Every row comes from one small tree of marks. The marks that hang from a mark follow it in brackets, in the order of their numbers. Every link used is in the known rows. Which tree was each row made from?
Known rows:
K824{K596{K75 K348{K792} K754}}: -1.20,-1.32,-0.47,+0.33,-0.38,-0.19,-1.13,-0.06,+0.40,+0.31,-0.49,+0.11,+1.91,+0.47,-0.39,-0.49,-0.53,-1.00,+0.58,-0.71,-1.01,+0.56,-0.11,-0.30,+0.14,-0.78,-0.25,+0.03,+0.26,+0.40
K348{K596{K75} K792{K106}}: -1.75,+0.65,+1.61,+0.33,+0.97,-2.03,-0.06,-0.38,+1.41,+0.11,+1.12,+0.32,-1.10,+1.19,+1.18,+0.44,+1.57,+0.89,-0.89,+0.31,+0.14,-0.51,+0.42,+0.10,-0.73,-0.35,-2.14,+1.05,+1.61,-0.20
K792{K106 K348{K596{K75 K754}}}: +0.24,-0.53,+1.30,+0.15,+1.40,+1.74,-0.25,-1.22,+0.71,-0.04,-0.25,+0.96,-1.31,+1.41,-1.60,+0.14,-0.04,-1.66,-0.35,-0.46,-2.25,+0.29,+1.37,+2.26,-0.77,+1.03,-1.31,-0.76,+0.13,-0.78
K792{K106{K596} K348}: +1.58,+1.01,+1.27,-0.24,+2.04,-0.16,-0.03,-0.52,+0.69,-0.23,-0.06,+0.23,-2.22,+0.10,-1.71,+0.49,+2.02,+0.59,-0.08,-0.10,+0.92,-0.79,+0.62,+0.09,-0.27,+1.13,-2.02,-0.03,-0.57,-1.44
K106{K596 K792}: +0.79,+1.29,+0.29,-0.72,-0.04,-0.48,+0.39,+0.42,+0.05,-1.35,+1.56,-0.52,+0.36,-5.59,-1.06,+0.47,+1.89,+5.27,-0.08,-0.45,+2.21,-1.97,-0.14,-3.02,+0.35,+0.25,-0.32,+0.73,+0.55,+0.16
K754{K596{K348 K824}}: +1.24,-1.14,-2.16,-0.06,-0.33,-0.90,-0.08,+1.27,-1.08,+1.01,-0.99,-0.85,-0.28,+1.26,+1.36,+0.13,+0.28,+0.43,-0.41,+0.52,+0.89,+0.45,-0.16,-1.72,-0.03,+0.46,+1.22,+0.23,+0.71,-0.43
K824{K596}: -0.19,-0.53,-1.84,-0.24,-0.16,-1.09,-1.32,+1.40,+1.07,-1.85,-0.93,-0.49,+0.29,-0.46,+1.11,+0.30,+0.75,+3.36,-0.76,-1.19,+2.11,-0.75,-0.21,-2.91,+0.22,+1.19,-1.61,-0.20,+1.32,-0.88
K754{K596{K348{K792} K824}}: +0.31,-0.50,-0.84,-0.19,+0.21,-1.75,-0.14,+0.97,-0.44,+2.48,-0.32,-0.74,-0.42,+2.03,+1.50,+0.21,+1.06,+0.18,-0.41,+0.75,+1.30,+0.26,-0.53,-1.07,+0.06,-0.29,+1.56,+1.08,+0.53,-0.12
K824{K596{K348{K792{K106}} K754}}: -0.97,-0.26,-0.57,+0.18,+1.22,-1.31,-0.73,+0.50,+1.06,+1.06,-0.67,+0.35,+0.98,+0.83,-1.01,-0.82,+0.39,-0.88,-0.04,-1.14,+0.12,+0.73,-0.08,+0.53,-0.50,-0.50,-1.22,+0.42,-0.18,-0.22
K792{K106 K348}: +0.96,+0.62,+0.45,-0.16,+1.56,+0.70,-0.45,+0.09,+0.83,+0.43,-0.72,+0.19,-2.57,+1.45,-1.23,+0.70,+2.20,-0.69,-0.22,-0.77,+0.23,-1.04,+0.95,+0.07,-0.57,+1.83,-1.63,-0.55,+0.12,-1.59
K754{K596}: +0.31,-0.87,-1.64,-0.61,+0.68,-0.72,-0.99,+1.26,-0.34,+0.54,-0.67,-0.63,-1.56,-0.48,+1.35,+0.70,+1.47,+3.22,-0.73,-0.09,+1.67,-1.24,-0.03,-3.42,+0.14,+2.10,+0.27,+0.61,+1.41,-1.14
K754{K596{K75 K348 K824}}: +0.78,-1.77,-1.91,+0.27,-0.53,-0.20,-0.11,+0.38,-1.55,+0.52,-1.14,-0.89,-0.28,+1.50,+1.47,+0.39,+0.00,-0.28,+0.19,+0.72,-0.17,+0.86,+0.44,-1.30,+0.27,+0.21,+1.25,-0.11,+0.84,-0.13
K824{K596{K348{K792}}}: -0.61,-0.35,-0.75,+0.01,+0.21,-2.02,-1.00,+1.12,+1.18,+0.55,+0.05,-0.40,+0.67,+0.80,+0.64,-0.13,+1.21,+1.32,-0.27,-0.57,+1.21,-0.10,-0.68,-2.26,-0.19,-0.64,-0.91,+0.84,+0.74,-0.25
K792{K106{K596{K75 K754 K824}} K348}: +1.05,+0.52,+1.61,+0.15,+0.70,+1.60,+0.48,-1.47,-0.29,-0.67,-1.09,+0.47,-0.69,+0.45,-1.94,+0.23,-0.35,-1.43,+0.60,+0.02,-0.61,+0.49,+1.11,+3.18,+0.29,+0.20,-0.95,-0.94,-1.51,-0.64
K106{K596{K75 K348{K792} K754 K824}}: -0.08,-0.07,+0.88,+0.32,-1.20,+0.07,+0.83,-1.13,-0.95,-0.01,+0.30,+0.01,+1.60,-0.85,-0.13,-0.47,-1.36,-1.05,+1.11,+0.97,-0.35,+0.78,-0.49,+1.14,+0.75,-1.65,+1.19,+0.28,-1.14,+0.98
K75{K596{K348{K792} K824}}: +0.00,+1.54,-0.67,-0.27,+0.37,-0.09,+0.29,+1.30,-0.11,+1.53,+0.21,-0.19,-0.68,+2.19,+0.83,-0.07,-0.32,+0.28,+0.24,+0.96,+1.13,+0.01,-1.32,-0.43,+0.04,-0.25,+0.52,+0.14,-0.89,+0.21
K596{K348 K824}: +0.88,-0.34,-1.68,+0.10,-1.57,-0.54,+0.38,+0.76,-0.56,-0.79,-0.68,-0.68,+0.35,+0.29,+1.00,-0.15,-0.52,-1.24,-0.22,+0.08,+0.68,+0.16,-0.36,-1.28,+0.13,-0.26,+0.94,-0.50,+0.09,+0.04
K754{K596{K75 K348}}: +0.57,-2.22,-1.73,+0.16,-0.05,-0.23,-0.61,+0.33,-1.25,+1.34,-0.53,-0.67,-0.90,-0.40,+0.92,+0.43,+1.01,+0.24,+0.34,+0.60,-0.96,-0.05,+0.36,-3.00,+0.00,+0.86,+0.86,+0.23,+1.35,-0.55
K348{K596 K792}: -1.15,+0.87,+1.24,-0.35,+0.51,-1.86,-0.42,+0.56,+1.61,-0.29,+1.67,+0.13,-0.64,+0.33,+1.66,+0.42,+1.23,+2.68,-1.56,+0.28,+1.36,-1.28,-0.80,-1.76,-0.38,-0.06,-0.63,+1.32,+1.76,+0.10
K824{K596{K75 K348{K792{K106}} K754}}: -1.13,-0.81,-0.36,+0.61,+0.50,-1.09,-0.75,-0.26,+0.43,+1.04,-0.80,+0.24,+1.22,+0.79,-0.88,-0.52,-0.04,-1.84,+0.63,-0.95,-1.12,+0.97,+0.43,+1.00,-0.29,-0.73,-1.50,+0.09,+0.18,-0.02

Write each row's tree:
-0.31,+1.29,-0.58,-0.33,+0.36,+1.28,+0.23,+0.74,-0.31,+1.88,-0.15,+0.35,+0.11,+1.56,-0.24,-0.62,-1.53,-1.14,+0.41,+0.35,+0.01,+0.53,-1.29,+1.30,+0.23,+0.00,+1.35,-0.21,-1.72,+0.53 : K75{K596{K348{K792} K754 K824}}
+0.83,-0.45,+0.99,+0.03,-0.71,+1.19,-0.18,-0.36,+0.41,-1.30,+0.06,+0.09,-0.73,+2.80,+0.81,+0.74,-0.32,+0.16,-0.87,+0.48,-0.67,+0.12,+0.60,+0.62,-0.02,+0.07,-0.30,-0.95,+0.55,-0.20 : K792{K348{K596{K75 K824}}}
-1.36,+1.28,+1.33,-0.13,+1.64,-2.55,+0.00,+0.33,+1.87,+0.52,+1.29,+0.29,-1.31,+0.65,+0.74,+0.19,+2.04,+1.65,-1.55,+0.08,+1.19,-0.78,-0.25,-0.31,-0.94,+0.03,-1.85,+1.32,+1.49,-0.42 : K348{K596 K792{K106}}
-0.94,-1.31,-1.38,+0.02,-0.69,+0.50,-1.47,+0.18,+0.15,-2.17,-1.44,-0.06,+1.25,-1.03,+0.41,-0.02,-1.27,+1.56,+0.12,-1.28,-0.13,+0.06,+0.41,-0.95,+0.55,+0.73,-0.85,-0.92,+0.57,-0.32 : K824{K596{K75 K754}}
-0.21,+1.10,-0.50,-0.38,+1.10,+0.16,-0.34,+1.16,+0.30,+2.07,+0.89,+0.03,-1.31,+1.48,+0.18,-0.06,+0.56,+0.29,+0.54,+0.67,+0.45,-0.70,-1.21,-2.03,-0.18,+0.68,-0.20,+0.44,-0.42,-0.07 : K75{K596{K348{K792}}}
-0.50,+1.69,-0.44,-0.07,+1.25,+0.57,+0.66,+0.48,-0.21,+2.11,-0.38,+0.46,-0.24,+2.33,-0.85,-0.75,-1.00,-2.26,+0.48,+0.16,+0.08,+0.90,-0.73,+2.59,-0.31,+0.05,+0.13,-0.17,-1.90,+0.17 : K75{K596{K348{K792{K106}} K754 K824}}
-0.84,-0.82,+0.05,+0.48,-0.96,-0.58,-0.23,-0.18,+0.02,+1.04,+0.59,-0.46,-0.32,+0.36,+0.74,+0.30,+1.03,-1.36,+0.91,+0.42,-0.74,-0.72,-0.06,-2.19,-0.05,-0.57,+0.31,+0.50,+0.92,+0.37 : K596{K75 K348{K792}}
+0.23,-1.40,-1.41,+0.51,-2.22,+1.72,+0.30,-0.73,-1.55,-1.02,-1.24,-0.25,+1.35,-0.58,+0.22,-0.40,-2.23,-3.44,+0.85,-0.17,-1.57,+0.99,+0.40,+0.84,+0.43,-0.36,+1.84,-1.19,-0.60,+0.73 : K596{K75 K348 K754 K824}
-1.53,+0.96,+1.37,-0.22,+1.65,-1.16,-0.01,-0.14,+1.58,+0.69,+0.98,+0.78,-0.57,+0.70,-0.04,-0.25,+0.75,+0.41,-1.25,-0.41,+0.34,-0.40,-0.12,+1.40,-0.73,+0.13,-0.98,+1.09,+0.41,-0.22 : K348{K596{K754} K792{K106}}
+0.77,-0.51,+0.95,-0.54,+0.41,+2.01,-0.62,-0.26,+0.96,-0.39,+0.45,+0.79,-0.57,+1.05,-0.81,+0.19,-0.17,-0.21,-1.06,-0.46,-0.95,-0.39,+0.01,+0.46,-0.30,+1.11,+0.29,-0.42,-0.01,-0.57 : K792{K348{K596{K754}}}
-0.96,-0.26,+0.22,+0.79,-0.56,+0.20,+0.55,-0.89,-0.54,+0.83,-0.88,+0.22,+0.74,+0.91,-0.53,-0.52,-0.73,-4.26,+0.75,+0.05,-1.44,+1.07,+0.49,+2.84,-0.10,-1.37,+0.60,-0.35,-0.84,+0.68 : K596{K75 K348{K792{K106}} K754 K824}
-0.52,-1.16,-0.33,+0.36,+1.37,-1.57,-0.48,+0.09,-0.24,+3.03,-0.17,-0.37,-1.59,+1.65,+0.47,+0.30,+2.06,-0.82,+0.59,+0.77,-0.59,+0.12,+0.52,-1.24,-0.49,+0.21,-0.26,+1.03,+1.08,-0.48 : K754{K596{K75 K348{K792{K106}}}}
+0.65,-0.19,+1.15,+0.17,+0.69,+1.49,+0.21,-0.96,+0.55,-0.73,-0.80,+0.80,-0.78,+2.40,-0.94,+0.08,-0.98,-2.25,-0.52,-0.13,-1.85,+1.08,+1.43,+3.81,-0.42,+0.36,-0.99,-1.05,-0.37,-0.41 : K792{K106 K348{K596{K75 K754 K824}}}
+1.02,-0.33,-0.45,+0.42,-1.32,-0.40,+0.93,-0.33,-1.43,-1.67,+0.00,-0.74,+0.62,-1.23,+0.66,+0.00,-0.96,+0.11,+0.80,+0.99,+0.32,+0.64,-0.01,-1.10,+0.69,-1.05,+0.26,-0.34,-0.32,+0.36 : K106{K596{K75 K348 K824}}
-0.64,-1.16,-0.09,-0.06,-0.61,+1.00,-0.30,-0.43,+0.04,-2.24,+0.39,+0.44,+0.48,-0.95,+0.83,+0.06,-1.24,+1.19,-0.57,-0.38,-1.19,-0.14,+0.24,-0.45,+0.13,+0.64,-0.08,-0.42,+1.05,+0.19 : K348{K596{K75 K754}}
-1.60,-0.02,+1.35,+0.03,-1.11,-0.22,+0.05,-0.64,+0.41,-0.72,+0.49,+0.33,+1.02,+0.99,+1.57,+0.04,-1.14,+0.25,-0.95,+0.47,-0.26,+0.19,-0.18,+1.95,+0.24,-1.12,+0.57,+0.29,+0.52,+0.74 : K348{K596{K75 K754 K824} K792}
-0.39,+0.07,-0.24,+0.08,-1.22,-0.08,+0.25,+0.02,-0.19,+0.88,-0.20,+0.05,+1.18,+0.39,+0.06,-0.69,-0.97,-2.48,+0.02,-0.11,+0.06,+0.36,-0.84,+1.19,+0.23,-0.86,+2.06,+0.20,-0.97,+0.77 : K596{K348{K792} K754 K824}
+0.86,-0.63,-0.39,+0.29,-0.65,-0.08,+0.36,-0.49,-0.97,-1.16,+0.59,-0.55,+0.18,-2.22,+0.14,+0.17,+0.18,+1.01,+0.92,+0.89,-0.24,-0.09,+0.01,-2.91,+0.47,-0.31,-0.29,+0.10,+0.13,+0.04 : K106{K596{K75 K348}}
+2.02,+1.68,+1.37,-0.64,-0.38,+0.69,+0.71,+0.03,+0.18,-0.73,+0.89,-0.35,+0.40,-2.76,-1.69,+0.54,+1.35,+2.73,-0.04,-0.11,+1.67,-0.94,+0.16,-0.17,+0.40,-0.36,+0.11,+0.01,-0.79,+0.13 : K106{K596{K824} K792{K348}}
-0.20,-0.86,-0.50,+0.49,+0.77,-1.82,+0.15,+0.02,-0.88,+2.34,-0.84,-0.50,-0.90,+2.42,+1.02,+0.23,+1.17,-1.03,+0.25,+0.96,-0.11,+0.80,+0.58,+0.26,-0.37,-0.39,+0.31,+0.58,+0.64,-0.23 : K754{K596{K75 K348{K792{K106}} K824}}
+0.86,+0.96,-1.97,-0.20,+0.15,+0.58,+0.24,+1.41,-0.60,+0.09,-0.46,-0.34,-0.65,+1.61,+0.81,-0.18,-1.13,+0.10,+0.20,+0.34,+0.73,+0.41,-0.92,-1.01,+0.11,+0.52,+0.27,-0.78,-0.91,-0.19 : K75{K596{K348 K824}}
-0.30,-0.73,-0.17,+0.04,-1.42,+0.81,-0.05,-0.40,-0.25,-2.50,-0.36,+0.18,+1.05,-0.40,+1.27,-0.01,-2.44,+0.57,-0.93,-0.09,-0.55,+0.54,+0.30,+1.20,+0.26,-0.23,+0.36,-0.76,+0.42,+0.49 : K348{K596{K75 K754 K824}}
-1.10,-1.07,+0.05,+0.37,-0.83,+0.88,-0.30,-0.87,-0.35,+1.15,+0.32,+0.15,+0.76,-0.83,-0.34,-0.25,-0.52,-2.90,+0.99,+0.07,-1.85,-0.13,-0.06,-0.34,+0.11,-0.31,+1.39,+0.11,-0.15,+0.72 : K596{K75 K348{K792} K754}
+0.63,-0.09,-0.26,+0.54,+0.02,-0.13,+1.06,-0.96,-1.05,-1.08,-0.78,+0.01,+0.44,-1.27,-0.97,-0.52,-1.18,-2.36,+1.07,+0.23,-0.69,+1.27,+0.71,+1.84,+0.14,-0.71,-0.49,-0.55,-1.16,+0.18 : K792{K106{K596{K75 K348 K754 K824}}}
+0.07,+1.05,-1.43,-0.68,+0.00,+2.16,-0.19,+1.19,-0.52,-0.70,-1.18,+0.23,-0.32,+0.25,+0.29,-0.14,-2.00,+0.91,-0.18,-0.34,+1.06,-0.14,-0.79,+0.76,+0.52,+1.67,+0.52,-1.17,-1.29,-0.31 : K75{K596{K754 K824}}
-1.94,+0.10,+1.63,+0.18,+0.99,-0.74,-0.12,-0.82,+1.00,+0.24,+0.68,+0.81,-0.40,+0.44,+0.08,-0.08,+0.25,-0.14,-0.64,-0.06,-0.82,-0.15,+0.45,+1.58,-0.56,-0.05,-1.28,+0.64,+0.81,+0.06 : K348{K596{K75 K754} K792{K106}}
-0.92,-0.84,-0.02,+0.51,-1.83,+0.66,+0.26,-0.54,-0.70,+0.70,-0.38,-0.09,+1.21,+0.20,+0.31,-0.43,-1.42,-3.29,+0.76,+0.36,-1.17,+0.65,-0.06,+1.51,+0.33,-1.12,+1.98,-0.25,-0.67,+1.15 : K596{K75 K348{K792} K754 K824}
-0.90,+1.15,+1.57,+0.18,+0.41,-0.95,+0.44,-0.82,+0.14,-0.23,-0.22,+0.18,-0.12,-0.34,-0.07,+0.14,+0.37,+0.23,+0.32,+0.39,+1.02,-0.17,+0.05,+2.07,+0.27,-0.63,-0.64,+0.44,-0.68,-0.01 : K348{K792{K106{K596{K75 K754 K824}}}}
+0.53,-0.04,-1.75,-0.38,+0.77,+2.29,-0.19,+0.74,-0.61,+0.85,-0.19,+0.39,-0.44,-0.14,-0.86,-0.56,-1.45,-0.58,+0.65,-0.36,-0.80,+0.05,-0.95,-0.99,-0.03,+1.43,+0.67,-0.75,-1.26,-0.21 : K75{K596{K348 K754}}
+0.28,+0.80,+0.52,-0.04,-0.06,-1.72,+0.41,+0.05,+0.09,+0.77,+1.59,-0.27,+0.06,-1.03,+0.06,-0.01,+1.25,+1.37,+0.51,+0.80,+1.49,-0.72,-1.02,-2.51,+0.30,-0.65,+0.08,+1.17,-0.02,+0.08 : K106{K596{K348{K792}}}
-0.07,-1.71,-1.40,+0.39,-1.44,+1.71,-0.25,-0.56,-0.89,-0.53,-0.48,+0.05,+0.75,-1.54,-0.49,-0.35,-1.23,-2.73,+0.94,-0.34,-2.23,+0.12,+0.38,-0.89,+0.18,+0.24,+1.25,-0.82,-0.07,+0.29 : K596{K75 K348 K754}
+1.08,+0.28,+1.36,-0.18,-0.68,+1.09,+0.08,-0.15,+0.60,-0.55,+1.08,-0.06,+0.13,-0.85,-0.77,+0.64,+0.77,+1.46,-0.58,-0.37,-0.48,-0.58,+0.93,+0.37,-0.20,-0.26,-0.21,-0.20,+0.72,+0.50 : K106{K792{K348{K596{K75 K824}}}}
-0.66,+0.87,-0.39,-0.45,+0.86,+1.58,-0.32,+0.71,+0.00,+2.08,+0.49,+0.43,-0.33,+0.70,-0.82,-0.60,-0.44,-0.98,+0.54,+0.05,-0.43,-0.33,-1.20,-0.20,-0.06,+0.76,+0.74,+0.12,-1.22,+0.27 : K75{K596{K348{K792} K754}}
+0.63,+0.99,+0.27,-0.71,-0.30,+0.67,+0.46,+0.05,-0.15,-1.19,+1.39,-0.06,+1.21,-5.93,-1.92,-0.03,+0.57,+3.54,+0.19,-1.04,+1.33,-1.51,-0.14,-1.32,+0.46,+0.43,+0.29,+0.35,-0.45,+0.45 : K106{K596{K754} K792}
-0.63,-0.92,-1.04,+0.16,-2.14,+1.67,-0.24,-0.38,-1.00,-2.27,-1.51,-0.19,+0.78,-0.78,+1.08,+0.17,-2.09,-0.79,+0.12,-0.48,-0.38,-0.02,+0.38,+0.75,+0.72,+0.41,+1.22,-1.32,-0.14,+0.14 : K596{K75 K754 K824}
+1.52,+0.86,-0.17,-0.29,-0.90,+0.36,+1.30,-0.06,-0.73,-0.49,+1.04,-0.24,+2.38,-4.48,-2.15,-0.71,-0.71,+1.06,+0.68,-0.62,+0.53,+0.23,-0.30,+0.24,+0.48,-1.34,+1.38,+0.18,-1.18,+1.22 : K106{K596{K348 K754 K824} K792}
+0.88,+0.38,+1.07,-0.18,+1.38,+0.98,+0.27,-0.37,+0.85,-0.47,-0.58,+0.85,-1.06,+2.48,-1.20,-0.12,-0.26,-1.52,-1.24,-0.64,-0.82,+0.76,+0.80,+3.59,-0.62,+0.46,-0.91,-0.70,-0.70,-0.72 : K792{K106 K348{K596{K754 K824}}}
+1.40,+1.19,+1.27,-0.25,+0.95,+1.23,+0.42,-0.92,+0.06,-0.47,-0.86,+0.55,-0.86,+0.05,-2.14,+0.05,+0.13,-0.97,-0.01,-0.34,+0.41,+0.37,+0.52,+2.99,+0.10,+0.59,-0.75,-0.76,-1.90,-1.00 : K792{K106{K596{K754 K824}} K348}
-1.24,+0.53,+1.31,+0.10,-0.88,-1.52,+0.05,-0.13,+0.72,-1.04,+0.90,-0.09,+0.11,+1.93,+2.52,+0.53,-0.19,+1.62,-1.03,+0.95,+0.82,-0.19,-0.20,+0.25,+0.01,-1.17,-0.33,+0.70,+1.38,+0.59 : K348{K596{K75 K824} K792}
+0.76,+0.06,+1.46,-0.34,-0.80,+2.12,+0.27,-0.60,+0.33,-0.63,+0.88,+0.36,+0.92,-1.16,-1.48,+0.35,-0.19,+0.55,-0.63,-0.89,-1.27,-0.28,+1.04,+1.72,+0.00,-0.27,+0.57,-0.61,+0.04,+0.71 : K106{K792{K348{K596{K75 K754 K824}}}}
+1.67,+1.08,-0.14,-0.22,-0.91,-1.13,+1.30,+0.34,-0.61,-0.73,+1.34,-0.75,+1.41,-4.18,-0.92,-0.20,+0.51,+2.22,+0.22,+0.07,+1.49,-0.07,-0.34,-1.48,+0.25,-1.32,+0.56,+0.42,-0.32,+0.94 : K106{K596{K348 K824} K792}
-1.62,+0.04,+1.38,+0.02,-0.34,-1.25,-0.37,-0.14,+0.95,-0.23,+1.61,+0.10,-0.52,+0.45,+1.97,+0.61,+0.99,+2.22,-0.87,+0.71,+0.25,-1.05,-0.28,-1.34,-0.16,-0.21,-0.83,+0.88,+1.92,+0.27 : K348{K596{K75} K792}
+1.05,+0.61,-0.67,+0.14,+1.29,-1.57,+0.74,+0.01,+0.01,-0.49,+0.35,-0.23,-0.99,-1.51,-0.85,-0.14,+1.27,+0.33,+0.38,-0.02,+0.89,-0.09,+0.11,-1.58,-0.36,+0.10,-1.59,+0.40,-0.15,-0.68 : K792{K106{K596{K348}}}
